Each row was made from one small tree. The marks that hang from a mark follow it in brackets, in alphabetical order. Every link used is in the known rows. Write each row's tree.
In the rows, zero is written as 128.
Known rows
N[W[X]]: [107  93 129  57 147 134  90 136  89  97 178 113 126 130 155 104 142 118
 108 144 123 137  85 180 114 151 170 121 140 141 157 106 110  91 151 149
 154 134  94 104 140 140  64 141  96 135 153 143 126]
L[A[W[N[B M]]] Q]: [ 95 122 110  78 119 146 140 132 122 134 153 109 152 130 126  79 113 174
 121 106 113 167  82 136 149 136 122  75 104 139 182 120  64  83  86 124
 128 123  92 131 159  89  94 123 128  96 172 142 101]
E[N[M[C G X] W]]: [123 117  73  83 140 118  56 134 102 141 207 117 122 125 126 149 154 161
  83 148 136 133  83 117 102 124 142 143 121 167 121  96 108  86 105 132
 125 143 128  96 166 168 110 164 128  95 109 156 124]
X[D E M[C G N] W[Q]]: [120 127  74 171 154  95  77  99 142 185 153 120 114 154 114 100 142 116
  53  83 164 132 173 121  78 101 138 159 168 124  75 151 146 110 156 129
 166 114 202 129 103 114 104 104 186  71 107 138  86]
X[D E M[C N] W[Q]]: [113 108  68 172 159 123  88 112 137 183 147 127 118 154 109  77 145 125
  48  77 161 138 172 146  88 111 160 135 177 114  85 154 149  98 150 138
 187 117 203 142  99 116 103  95 170  88 120 139 101]
Q[L[A[W[N[E] X]]]]: [135 129  84  78 134 176 125 123  91 128 127  91 100 140 146  92 141 124
 137 144  79 157  99 185 162 148 125 117  99  96 194 133  91  89 109 126
 146 124  78 119 165 134 104 155 122 154 131 114 137]
A[L W]: [117 140  76  53 126 182 125 102  79 100 169 180 105 125 113  82 117 119
  93 175  72 143  91 147 129 142 203 101 136 140 172  96  77  62 138 160
 160  89  76 130 169 140  64  93 107 127 152 145 177]
N[E[X[M]] W[A[L]]]: [101  82 115  58 142 121 102 114  86  82 167 102 116 138 154  97 150  72
 106 190  75 122  89 185 129 151 169  72 166 104 119  74 109  78 105 193
 151 109  78  85 163 152 115 115 154 106 170 124 148]
W[N[E] X]: [134 107 167  75 145 142 134 120 120 111 136  91 107 132 178  93 171 126
 140 108 142 156  99 180 147 145 112 126 132 105 174 115 136  90 134 107
 130 126 114 107 140 133 122 150 108 151 122 128  97]
L[A[W]]: [108 154  68  97 108 152 120 123  90 126 165 147 122 147 127 114 108 132
 102 148  83 147  60 157 116 131 205 118 136 133 180 126  80 111 111 150
 158 116  73 140 164 129  60 126 116 127 153 125 184]
M[C G N[E] X[W[A]]]: [170 128  93 134 137  61  80 112 118 157 182  92 120 171 153 160 148 128
 118 171 143 132  98 120 107 117 124 230 132 145 167 183  92 120 132 131
  86 144 165 124 172 118 146 142 178  72  92 122 154]
D[X[E M[C G N[B]] W]]: [ 99 133 124 125 125  67  89 127 146 114 180 135 129 159  99 150 168 161
  81 115 119  82 105 124 105 119 142 157 144 129 134  99  84 119 143 160
 131 130 171 109 127 111 115  81 150  89 126 125 131]
C[M[X]]: [109 118 104  88 105 144  86 121  86  84 186 147 136  98  98 113 159 127
 109 137 117 135 110 138  81 131 203 128 118 147 154 116 131 104 107 133
 167 135 120 122 129 117  98 113 128 157 131 112 177]
M[N[E]]: [128 137 113 100 140  89  88 135 137 125 159 119 123 131 162 125 164 137
 125 157 110 152  69 138 134 142 143 137 159 122 177  84 113  86 106 126
 128 129 105 123 148 145 102 140 106 130 114 128 158]
D[X]: [106 122 129  75 106 118  95 130 115  78 181 157 119 140 130 133 163 136
 108 142  62 142  32 142 104 136 208 119 126 115 190  80  86 101 111 149
 132 116 118 119 144 135  94 102  82 156 140 129 158]
G[M[C N[W] X[D E]]]: [121 107  69 155 147 148  31 116 111 183 177 138 126 143 131 137 169 110
  65 144 166 116 133 127 122 108 164 185 183 153 112 130 110  74 104 121
 171 153 163 129 158 134 104 132 137 111 134 164 104]
E[X]: [ 98 122 114  66 143 136 133 127  99 107 186 128 125 138 146 149 135 115
 110 123  86 128  51 128 109 131 213 108 129 136 147  80 110  96 107 143
 149 128 126 130 125 159  76 121  95 146 142 109 172]
X[D E[N[B]] W]: [112  88  88 141 153 138 128 126 130 227 204 125  99 154 124  84 136 148
  72  82 120 103 105 145 121 102 208  89 132 126 124  88 139  96 133 160
 218 119 173 151 103 152  85 125  76  73 153 130 142]
M[C G N[E[X] W[A]]]: [135 127 124  94 156  60  64 116 117 124 174  80 131 152 175 164 145 102
 119 178 121 132  67 100 109 128 101 183 154 136 146 122  80  93 112 129
  56 153 119  94 168 144 134 158 159  84 117 137 145]
G[M[C N[W]]]: [ 99 120  85  95 138 147  56 145  99 130 181 154 133 118 138 124 162 120
  79 170 141 140  88 109 123 135 134 166 174 163 135  98  84  84 110 131
 119 140 110 127 176 134  87 134 109 124 127 173 132]
N[B M[C G X[D]] W[A]]: [105  45 120  82 122  93  69  96 114 109 207 111 139 136 152 127 169 121
 107 133 161  95  92 108  90 104 128 175 144 159 146 120  77  96 118 159
  87 149 144 100 142 111 167 124 143  59 170 145 101]
W[A N[E M[C G]] X[D]]: [144  86 143 119 121 134 135  80 127 119 134  85 112 135 201 106 185  91
 129 107 169 129 119 143 134 115  68 169 129  91 149 167 120 105 138 102
  72 129 139  89 132 105 199 156 153 112 103 155  61]
D[X[E[N[B]] W[A[L] Q]]]: [105  62 149  85 158 118 148 122 126 135 162 115  72 179 105 112 139 138
 105  93  63 150  84 149 117 119 182  52  95 112 164 119  88  86 131 190
 150 103 155 109 113 125 111  81 100 112 156 142 114]
E[N X]: [ 98 123 105  77 143 139 150 147 104 154 191 112 116 138 132 163 132 139
 102 107  89 132  41 111 109 121 207  79 100 136 133  78 129  99 104 142
 161 126 136 121 129 182  78 151  84 138 136 117 180]
A[L W[N[E M[C]] Q X]]: [118 107 132  43 171 201 153  83 115  62 107 127  99 129 161  53 155 123
 110 134 138 163 186 174 157 158  65  75 151 120 165 126  83  42 147 130
  93 105  97  83 156 127 122  99 151 146 113 174  47]
C[M[G N[W[A X[D]]]]]: [114 110 127 106 108 114  67 103 112 126 154 107 143 104 135 125 152  91
 130 141 139 121 117 103  71 120 114 149 122 136 132 164 120 122 159 120
 122 135 109  91 113  84 117 146 153 108 132 150 135]
X[D W[N]]: [147 105 107 109 120 184  93 111 108 192 184 138 113 133 130  56 137 146
  93 104 115 139  84 156 108 114 190 149 149 123 137 131 130 101 151 130
 182  96 168 163 134 119  97 127 103 100 130 129 125]
G[M[C X[W]]]: [113 111  66 112 126 165 101 136  73 128 210 158 124 139 127 115 154 121
  68 152 137 118 114 146 117 122 191 173 147 171 142 122 101 108 114 151
 153 133 142 145 170 135  82 108 122 123 116 142 129]
G[M[C]]: [ 92 118  76  97 111 161 115 139  84 106 191 172 120 116 144 113 162 102
  72 146 129 137  82 118 125 127 173 148 145 156 150  89 100  92  92 132
 125 127 110 140 160 138  96 122  96 148 119 155 148]
C[M[G N[W[A]] X[E]]]: [133 124 108 120 129  91  29 106 120 131 165  97 135 124  99 153 156 111
 129 150 124 136 131 121  85 120 149 168 121 150 133 162 119  96 122 125
 147 154 128  97 130 107 113 140 176 107 129 125 154]
G[M]: [ 92 124  88  83 112 161 114 143  94 110 187 164 119 112 145 117 165 100
  97 146 112 141  72 133 129 132 183 125 146 149 147  67 114  99  95 146
 156 117  97 132 152 143  73 122  85 147 131 147 131]
C[M[N[B]]]: [ 80 112 137  75 113 115 107 132 126  91 172 146 146  91 106 116 168 152
 136 119 127 120  96  91  92 133 139 117 120 156 172  88 110 107 117 132
 131 136 113 129 107 100 114 108 101 135 145 128 183]

Which tree is each row?
[134  92 122 116 158 138  81  81 148 140 137 108 104 141 128 108 169 136
 103  64 173 166 150 118  97 100 111 167 136 133 127 143 136  60 109  90
 111 130 204 116 116 123 151 124 161 125 104 147  44]	W[N[M[C G X[D E]]] Q]
[131 109 113 161 152  58  85  87 153 173 172 123 123 165 122 172 157 141
 102  89 187  89 109  70  92  82 140 214 135 155 159 141 105  94 117  98
 123 158 207 131 116 114 148 116 140  91 138 123 139]	M[C G N[B] X[D E]]
[101 102  56 117 146 163 155 119 104 184 146 103  92 155 117 119 126 129
 107  93  92 109 111 142 144 113 165  82  74 108 170 124  98  92 113 142
 195 132 112 127 117 139  97 148  95 121 167 120 153]	Q[L[A[W[X[D E[N[B]]]]]]]
[128  70  86  97 159 150 119  98 108 110 154 115  98 163 116 110 145 109
 113 129 109 149 151 181 132 135 180 100 132 139 153 143 106  61 124 177
 161 114 136 115 119 125 115  88 151 120 124 139  96]	N[M[X[E W[A[L] Q]]]]
[148 111 109 106 113 123 123  96  94 129 162 120 100 135 128  60 149 105
  92 152 118 142 112 154 116 128 118 159 132 115 112 155 118 113 144 149
 120  87 140 112 170 110 158 109 189  82 111 131 140]	X[M[C G] W[A[L] N[E]]]
[ 84  87 116 152 146 101 148 106 138 137 140 116 127 143 141 125 172 116
  83  61 193  77 149 128 113 114 129 139 145 114 128 143 135 116 154 122
 174 146 173 119  90 109 143 111 136 120 157 131 118]	W[X[D E M[C N[B]]]]
[ 99  70 126  80 138  79  99 122 110  90 164 121 123 128 133  93 171 121
 103 156 136 113  97 134 120 141 101 118 169 129 140 102  88  94 117 169
 116 119 109  99 161 119 157 109 156  88 170 139 157]	X[M[C N[B E W[A[L]]]]]
[122  74 126  79 128 135 183 103  78  82 134 124  94 146 153 120 132  69
 135 125 110 145  78 152 124 134 168 116  88 118 194 168  98 100 153 148
 128 107  93 107 128 104 123 112 114 155 153 139 168]	W[A[L] X]
[153  75  85  88 165 127  98 132 105 151 146  84 107 163 114 138 144 131
 143 130 108 182 101 130 103 127 161 160  91 137 186 192 105  97 132 151
 142 128 170 136 136 116 118 131 152 113 125 112 125]	M[N X[W[A Q[L]]]]
[102 137  80 103 105  92 109 125 101  94 188 155 126 115 125 119 157 117
  76 127 130 130  81 114  79 120 163 169 129 136 123 106 126 121 120 131
 127 116 131 121 147 134 112 122 149 113 121 121 166]	X[M[C G]]
[109  69 127 128 145 108 170  69 117 106 103 102  80 154 140 101 147  36
 107  64 143 147 160 145  92 106 145  94 103  90 117 181 149 101 159 143
 159  95 145  81  80  92 136  94 182 126 150 140  77]	W[A[L] Q X[D E M[G]]]
[ 99  79 113  94 121 113 202 117  77  78 130 106 124 129 140  93 129  72
 114 121 113 163 101 159 121 141 161  70  68 103 154 181 113 104 142 150
 151  98 102  98 126  86 125 110 158 130 171 138 130]	W[A[L[Q]] X[M]]
[142  66 141 139 150 154 179  75 114 170 100  91  97 152 148  67 125  78
 117  64 129 176 120 153 149 113 152  95  70  85 156 212 125  64 142  94
 159 104 152 123 112  77 150 131 139 129 161 150 100]	W[A[L[Q]] N X[D E]]
[ 92 126 127  71 114  97  90 131 122  77 181 138 115 143 108 112 154 134
  94 128  78 141  87 147  76 134 171 116 137 123 127  90 111 132 144 174
 133  95 144  95 126 114  77  80 147 113 124 126  90]	D[X[M[G] W[Q]]]
[136 158 120 101 130  60  83 123 150 126 161 114 123 130 166 150 159 127
 133 168 112 145  65 111 129 134 118 167 150 129 171  78 116  95 104 111
 102 129 110 108 149 143 105 144 123 110  96 126 148]	M[G N[E]]
[104  88 197  43 182  40  87 128 161  93 147  66 121 143 175 134 164 138
 154 135 156 137 111 119 110 143  39 125 153 146 173  76  99  96 136 139
  75 147 108  66 120 124 101 132 130  98 143 144  54]	M[G N[B E W[Q X]]]
[154 141 104 135 126  66  59  94 147 164 163 110 124 148 163 157 166 125
 122 146 135 124  85 107 104 110 143 194 156 126 152 115 128 102 109 102
 127 133 154 113 145 129 132 140 150  94 105 122 132]	M[G N[E] X[D]]
[116 140  63 127 144 116 108 128 130 158 183 127 103 130 125 144 153 138
  75 112 128 133 101 123 135 118 155 120 112 142 122  89 124  73  97 118
 140 139 130 118 130 172 114 153 106 117  96 145 138]	X[E[N[M[C G]]]]
[ 91 118 125 103 134  81 109 127 151 107 191 131 108 146 119 165 176 163
  90 106 105 101  73 103 128 115 144 110 113 127 158  55  85  85  96 140
 109 138 142  99 126 152 138 114  90 125 119 148 121]	D[X[E[N[B M[C G]]]]]
[126 146  73 128 136 155 108 113 117 162 139  97 142 154 115 100 113 161
 106 109 108 180 125 168 157 131 157  98 108 125 156 162  86  63  82 109
 172 134 116 133 166 105  88 134 162 109 149 136  92]	L[A[W[N[M[X[E]]]]] Q]
[ 72  62 135  24 170 125 100 156 130 117 192 105 118 116 132 103 162 170
 112 107 123 149  87 125 106 138 119  46 134 158 141  40 109  77 105 169
 135 131 109  93 120 159  92 141  80 101 161 158  81]	E[N[B M W[Q]]]
[134 107  82 151 140 129  85  94 118 163 177 134 112 155 124 121 150 115
  89 107 128 130 106 157 115 103 236 150 143 122 145 123 141  78 110 126
 205 136 171 141 124 142 100 124 116 127 146 115 147]	M[X[D E]]
[130  91  88  92 127 129 152 123  79 136 177 126 115 145 130  67 101 102
 101 154  68 176  76 155 126 138 202  95  90 133 168 154  90  86 130 164
 144  89 117 143 146 100  86 102 126  91 148 145 167]	X[W[A[L[Q]]]]
[162  92 126  78 131 158 129 107  97 145 155 117  88 144 145  51 140 112
 128 153  88 165  82 183 143 139 157 125 125 115 166 139 103  82 135 157
 140  90 119 133 164 116 123 120 130 102 127 132 147]	X[W[A[L] N[E]]]
[ 55  48 111  45 169 139 115 138 112 153 180  89 117 121 112 106 155 133
  93  71 106 117  98 111  83 119 158  28 114 123  83  48 142  91 103 175
 187 122 158  97  97 166 102 140 109  93 192 123  99]	E[N[B W[Q[L]]] X[D M]]
[103 110 111 130 118 105  93  99 126 157 195 125 120 114  93 129 162 134
 102  86 142  91 129  97  77  91 178 121  99 141 116  99 154 106 107 121
 179 144 163 109  99 123 126 126 129 107 138 117 149]	C[M[G X[D E[N[B]]]]]
[108  91 180  59 144 107 148 109 147  76 152  88 124 123 186 116 196 143
 139  99 185 103 121 141 149 139  31 142 136 132 175  89 102  92 125 109
  62 145 124  85 129 124 168 134 119 126 112 142  57]	W[N[B E M[C G]] X]
[136  89  93  85 120 149 138 115  77 129 176 144  97 148 123  83 117 101
 106 158  76 149  71 164 116 131 209 122 114 138 176 147  95 100 146 178
 149  90 110 144 145 113  99 102 113 108 143 130 185]	X[W[A[L]]]
[126  77 135  63 155 163 142 127 107 121  92  69  82 145 137 103 141 126
 153  61 117 196 102 148 120 134 107 114  69 111 190 169 121  98 117 104
 129 123 126 115 109 111 114 152 124 194 128 120  89]	W[N Q[L[A]] X]
[117 133  95 109 133 115  44 120 103 141 193 110 120 108  82 131 149 135
  95 137 114 129 129 134  83 122 179 120 105 151 102 106 148  88 108 126
 184 149 126  98 127 147  88 146 144 117 121 126 154]	C[M[G X[E[N[W]]]]]
